Each row was made from one small tree. Brackets hold a mark, then the marks that hang from it, in alphabetical order. Every link used is in the known rows. Write each row's tree.
Known rows:
{mitog {depuf gufa} {nezuk kunap rimi}}: [ 1.99 -0.49  0.70  2.65  0.48  0.74 -0.36  0.17  2.83 -4.29  1.56  0.42
  0.38 -2.14  0.04 -0.24 -0.19 -1.77  4.15 -0.43  0.73  0.40]
{kunap {nezuk mitog}}: [-0.37 -0.06  1.08  1.26 -0.36  0.65 -0.55  0.55  0.14 -2.49  0.51 -0.13
  0.59 -0.79  1.05 -0.33 -0.27  0.81 -0.86  0.09  0.47  0.90]
{nezuk kunap mitog rimi}: [-0.59 -0.63  1.26  1.37 -0.28  0.96 -0.89  0.92  0.64 -2.77  0.86  0.05
  0.84 -0.78  0.79 -0.65 -0.41  0.28 -2.08 -0.09  0.55  0.92]
{nezuk kunap {mitog depuf} {rimi tena}}: [ 0.79 -0.77  0.59  1.95 -0.10  1.08 -0.87  0.07  1.65 -4.86  1.33  0.60
  0.28 -1.01  1.23 -1.40  0.09 -1.36 -0.21  0.01  1.42 -1.52]
{nezuk kunap {mitog depuf} {rimi {tena bufil}}}: [ 0.65 -1.36  0.66  2.34 -0.08  1.07 -0.91 -0.50  2.28 -4.99  0.91  0.81
  0.06 -0.75  2.14 -1.62 -0.01 -2.51  0.04  0.14  3.15 -2.00]
{kemab tena}: [ 0.09  0.04 -0.08 -0.19  0.36  0.02 -0.15 -0.20  0.11 -0.22 -0.41  0.70
 -0.43  0.04  1.07 -1.87  0.12 -0.68 -0.08  0.10  0.60  0.14]
{kunap {nezuk mitog rimi}}: [-0.24 -0.99  1.46  1.43 -0.57  1.11 -1.04  0.64  0.44 -2.27  0.77 -0.34
  1.34 -0.32  0.22  0.78 -0.63  0.75 -1.75 -0.02  0.87  0.88]
{mitog {nezuk kunap rimi}}: [ 0.39 -1.26  1.39  1.64  0.07  0.86 -0.27  1.43  0.75 -2.26  0.59  0.61
  1.28 -1.36 -0.80  1.21 -0.83 -0.65  0.37 -0.42 -0.43  2.24]
{mitog depuf {nezuk kunap {rimi tena}}}: [ 1.75 -1.38  0.70  2.20  0.23  0.97 -0.26  0.63  1.77 -4.40  1.07  1.19
  0.75 -1.56 -0.40  0.41 -0.34 -2.25  2.23 -0.33  0.45 -0.19]
{kunap {nezuk mitog {rimi tena}}}: [ 0.45 -1.80  1.06  1.22 -0.58  1.15 -1.13  0.37  0.63 -2.81  0.55  0.34
  1.28  0.45  0.14  1.16 -0.62 -0.17 -1.64  0.00  1.39 -0.82]
{gufa depuf}: [ 0.63  0.07 -0.68  0.31  0.19 -0.21 -0.30 -0.33  1.02  0.35  0.28  0.15
 -0.71  0.22  0.32  0.67  0.11 -0.62  2.01 -0.12  0.89 -0.78]
{depuf gufa {mitog {nezuk kunap rimi}}}: [ 1.32 -1.11  0.60  2.02  0.60  0.58 -1.00  0.66  2.95 -3.61  1.15  1.20
 -0.02 -1.44  0.09  0.94 -0.58 -1.44  3.99 -0.67  0.49  2.14]
{gufa {depuf {mitog {nezuk rimi}}}}: [ 0.93 -1.24 -0.34  1.23  0.43  0.33 -1.05  0.22  2.44 -1.50  0.78  1.10
 -0.76 -0.81 -0.23  2.14 -0.77 -1.60  4.82 -0.61 -0.01  1.79]
{gufa {depuf {mitog {nezuk kunap rimi}}}}: [ 1.03 -1.19  0.33  2.18  0.58  0.54 -1.06  1.07  2.70 -2.98  1.15  1.46
 -0.34 -1.40  0.04  1.74 -0.62 -1.65  4.08 -0.72  0.54  2.39]
{rimi nezuk}: [-0.29 -0.21  0.02  1.17 -0.49  0.56  0.01  0.09  0.45  0.78 -0.14 -0.87
  0.75 -0.22 -0.33 -1.12 -0.15 -0.31 -0.66  0.00  0.66 -0.33]
{kunap {nezuk {mitog depuf} {rimi {tena bufil}}}}: [ 0.94 -1.74  0.86  2.41 -0.37  1.22 -1.02 -0.76  2.13 -4.65  0.83  0.47
  0.57 -0.28  1.59 -0.26 -0.26 -2.06  0.38  0.20  3.42 -2.02]
{kunap {nezuk {rimi {tena bufil}}}}: [ 1.11 -2.69  0.93  1.32 -0.36  0.86 -0.78 -0.15  1.14 -1.48 -0.04  0.65
  1.32  1.36 -0.29  2.25 -0.53 -1.69 -1.04 -0.01  3.48 -1.54]
{depuf gufa {mitog {nezuk kunap {rimi tena}}}}: [ 2.04 -1.91  0.22  1.81  0.59  0.62 -1.07  0.40  3.13 -4.10  0.94  1.86
 -0.08 -0.71  0.03  1.31 -0.54 -2.37  4.13 -0.65  1.03  0.41]
{kunap {nezuk {mitog depuf} {rimi tena}}}: [ 1.11 -1.11  0.79  2.00 -0.40  1.23 -0.99 -0.20  1.48 -4.43  1.28  0.23
  0.76 -0.52  0.64  0.05 -0.14 -0.88  0.19  0.07  1.77 -1.58]
{mitog depuf {nezuk kunap rimi}}: [ 1.08 -0.64  1.10  2.42  0.24  0.94 -0.14  0.89  1.59 -3.85  1.29  0.53
  0.80 -2.28 -0.33  0.03 -0.40 -1.34  2.20 -0.35 -0.10  1.47]
{mitog nezuk}: [ 0.14 -0.31  0.33  0.54  0.16  0.18  0.21  0.54  0.20 -0.93 -0.09  0.44
  0.18 -1.27 -0.19  0.51 -0.63 -0.58  1.91 -0.19 -1.36  1.62]

Which tree is each row?
[ 0.82 -0.25 -0.73  1.05  0.65 -0.12 -0.56  0.14  2.15 -1.59  0.49  1.28
 -1.48 -1.31  0.62  1.09 -0.42 -1.58  5.60 -0.48 -0.45  1.75]	{gufa {depuf {mitog nezuk}}}
[ 0.96 -0.24 -0.07  1.97  0.78  0.07 -0.58  0.98  2.41 -3.00  0.90  1.66
 -1.11 -1.88  0.89  0.70 -0.28 -1.55  4.87 -0.59  0.10  2.45]	{gufa {depuf {mitog {nezuk kunap}}}}
[ 1.33  0.13 -0.12  3.17 -0.16  0.99 -0.55 -0.66  3.06 -4.46  1.21 -0.15
 -0.08 -1.53  2.07 -3.86  0.45 -2.03  2.08  0.05  2.53 -2.97]	{rimi {nezuk kunap {mitog {depuf gufa}}} tena}
[ 1.00  0.17  0.57  2.37  0.13  0.87 -0.96 -0.39  2.75 -4.72  1.83 -0.16
 -0.03 -1.56  1.60 -2.02  0.21 -0.86  1.82 -0.08  1.73 -0.93]	{nezuk kunap {mitog {depuf gufa}} rimi}
[ 0.89  0.18 -0.09  1.42 -0.02  0.63 -0.95 -1.24  2.49 -3.28  1.45 -0.53
 -0.42 -0.93  1.37 -1.66  0.08 -0.86  2.46  0.01  1.21 -1.55]	{nezuk {mitog {depuf gufa}} rimi}
[ 1.85 -0.42  0.05  1.71  0.34  0.53 -0.34 -0.69  2.57 -2.84  1.16  0.07
  0.05 -1.54 -0.19  0.13 -0.37 -1.77  4.85 -0.31  0.17 -0.27]	{mitog {depuf gufa} {nezuk rimi}}
[ 0.49 -1.40  0.00  1.42 -0.21  0.85 -0.92 -1.37  2.01 -3.60  0.53  0.44
 -0.35 -0.14  1.93 -1.31 -0.14 -2.56  0.75  0.23  2.61 -2.63]	{nezuk {mitog depuf} {rimi {tena bufil}}}
[ 1.58 -2.02  0.79  2.59  0.27  0.97 -0.30  0.04  2.38 -4.56  0.64  1.41
  0.49 -1.31  0.58  0.12 -0.46 -3.45  2.44 -0.20  2.15 -0.62]	{mitog depuf {nezuk kunap {rimi {tena bufil}}}}
[ 2.71 -1.22  0.36  2.43  0.46  0.79 -0.43 -0.08  3.02 -4.74  1.34  1.07
  0.35 -1.41 -0.05  0.19 -0.20 -2.72  4.22 -0.40  1.28 -1.30]	{mitog {depuf gufa} {nezuk kunap {rimi tena}}}
[ 0.64 -2.34  0.05  0.36 -0.21  0.50 -0.65 -0.75  1.10 -0.55 -0.36  0.66
  0.44  1.49  0.07  1.17 -0.41 -2.16 -0.64  0.03  2.65 -2.13]	{nezuk {rimi {tena bufil}}}
[ 1.63 -1.99 -0.73  1.01  0.43  0.37 -1.14 -0.03  2.64 -1.95  0.57  1.74
 -0.78 -0.04 -0.24  2.59 -0.74 -2.54  4.80 -0.58  0.51  0.10]	{gufa {depuf {mitog {nezuk {rimi tena}}}}}
[ 0.01  0.98  0.60  2.01  0.10  0.59 -0.27  0.24  1.19 -4.53  1.30  0.15
 -0.39 -2.21  2.16 -2.77  0.43 -0.34  0.64  0.11  0.49  0.16]	{nezuk kunap {mitog depuf}}
[ 0.23 -0.62  0.31  3.35 -0.35  1.17 -0.39 -0.49  2.43 -4.31  0.52  0.16
  0.07 -1.45  2.67 -3.86  0.18 -2.80  0.25  0.24  3.38 -2.26]	{rimi {nezuk kunap {mitog depuf}} {tena bufil}}
[-0.21 -2.03  0.26  0.65 -0.40  0.75 -1.01 -0.79  1.17 -2.04 -0.18  0.50
  0.20  0.78  1.45 -0.12 -0.62 -1.86 -1.06  0.17  2.25 -1.82]	{nezuk mitog {rimi {tena bufil}}}
[ 1.33 -2.10  0.84  0.94 -0.38  0.89 -0.73  0.39  0.51 -1.37  0.36  0.47
  1.57  1.10 -1.24  2.53 -0.42 -0.50 -1.17 -0.14  1.80 -1.13]	{kunap {nezuk {rimi tena}}}
[ 0.80  1.13 -0.45  1.28  0.20  0.17 -0.47 -1.29  2.20 -3.42  1.15 -0.33
 -1.15 -1.47  2.22 -2.70  0.42 -0.80  3.31  0.14  0.75 -1.57]	{nezuk {mitog {depuf gufa}}}
[ 2.07 -0.98  0.43  2.21 -0.19  1.06 -1.20 -0.91  2.72 -4.80  1.54  0.14
  0.40 -0.34  0.98 -0.19  0.00 -1.33  2.12  0.00  2.57 -2.73]	{kunap {nezuk {mitog {depuf gufa}} {rimi tena}}}
[ 0.96  0.35  0.73  2.28  0.46  0.46  0.35  0.80  1.29 -4.04  1.01  0.76
  0.04 -2.80  0.55 -1.00 -0.03 -1.26  3.01 -0.22 -0.50  1.45]	{mitog depuf {nezuk kunap}}
[ 0.88  1.15  0.22  2.17  0.33  0.39 -0.47 -0.48  2.41 -4.88  1.57  0.04
 -0.78 -2.07  2.50 -3.06  0.55 -0.80  2.57  0.03  1.34 -0.91]	{nezuk kunap {mitog {depuf gufa}}}
[-0.02 -0.01  0.30  1.25 -0.23  0.81 -0.74 -0.53  1.23 -2.91  1.17 -0.39
 -0.02 -1.14  1.01 -1.39 -0.09 -0.41  0.49  0.08  0.39 -0.51]	{nezuk {mitog depuf} rimi}
[ 0.42  0.01  0.25  2.95 -0.37  1.17 -0.38  0.09  1.83 -4.12  0.93 -0.05
  0.31 -1.70  1.75 -3.56  0.28 -1.60  0.11  0.12  1.64 -1.88]	{rimi {nezuk kunap {mitog depuf}} tena}
[-1.00  0.09  0.92  2.38 -0.54  1.05 -0.41  0.91  0.80 -2.02  0.44 -0.63
  0.88 -1.46  1.31 -2.76 -0.20 -0.04 -1.77  0.03  0.79  0.61]	{rimi {nezuk kunap mitog}}
[ 0.39 -1.26  1.00  1.83  0.38  0.76 -0.79  1.39  1.68 -3.26  0.90  1.33
  0.37 -1.62 -0.24  1.20 -0.76 -1.00  2.07 -0.59 -0.30  3.21]	{depuf {mitog {nezuk kunap rimi}}}
[-0.27 -0.66  0.56  2.16 -0.56  1.10 -0.47  0.63  0.98 -2.52  0.23  0.03
  0.82 -0.78  1.28 -2.40 -0.19 -0.90 -1.73  0.05  1.35 -1.07]	{rimi {nezuk kunap mitog} tena}
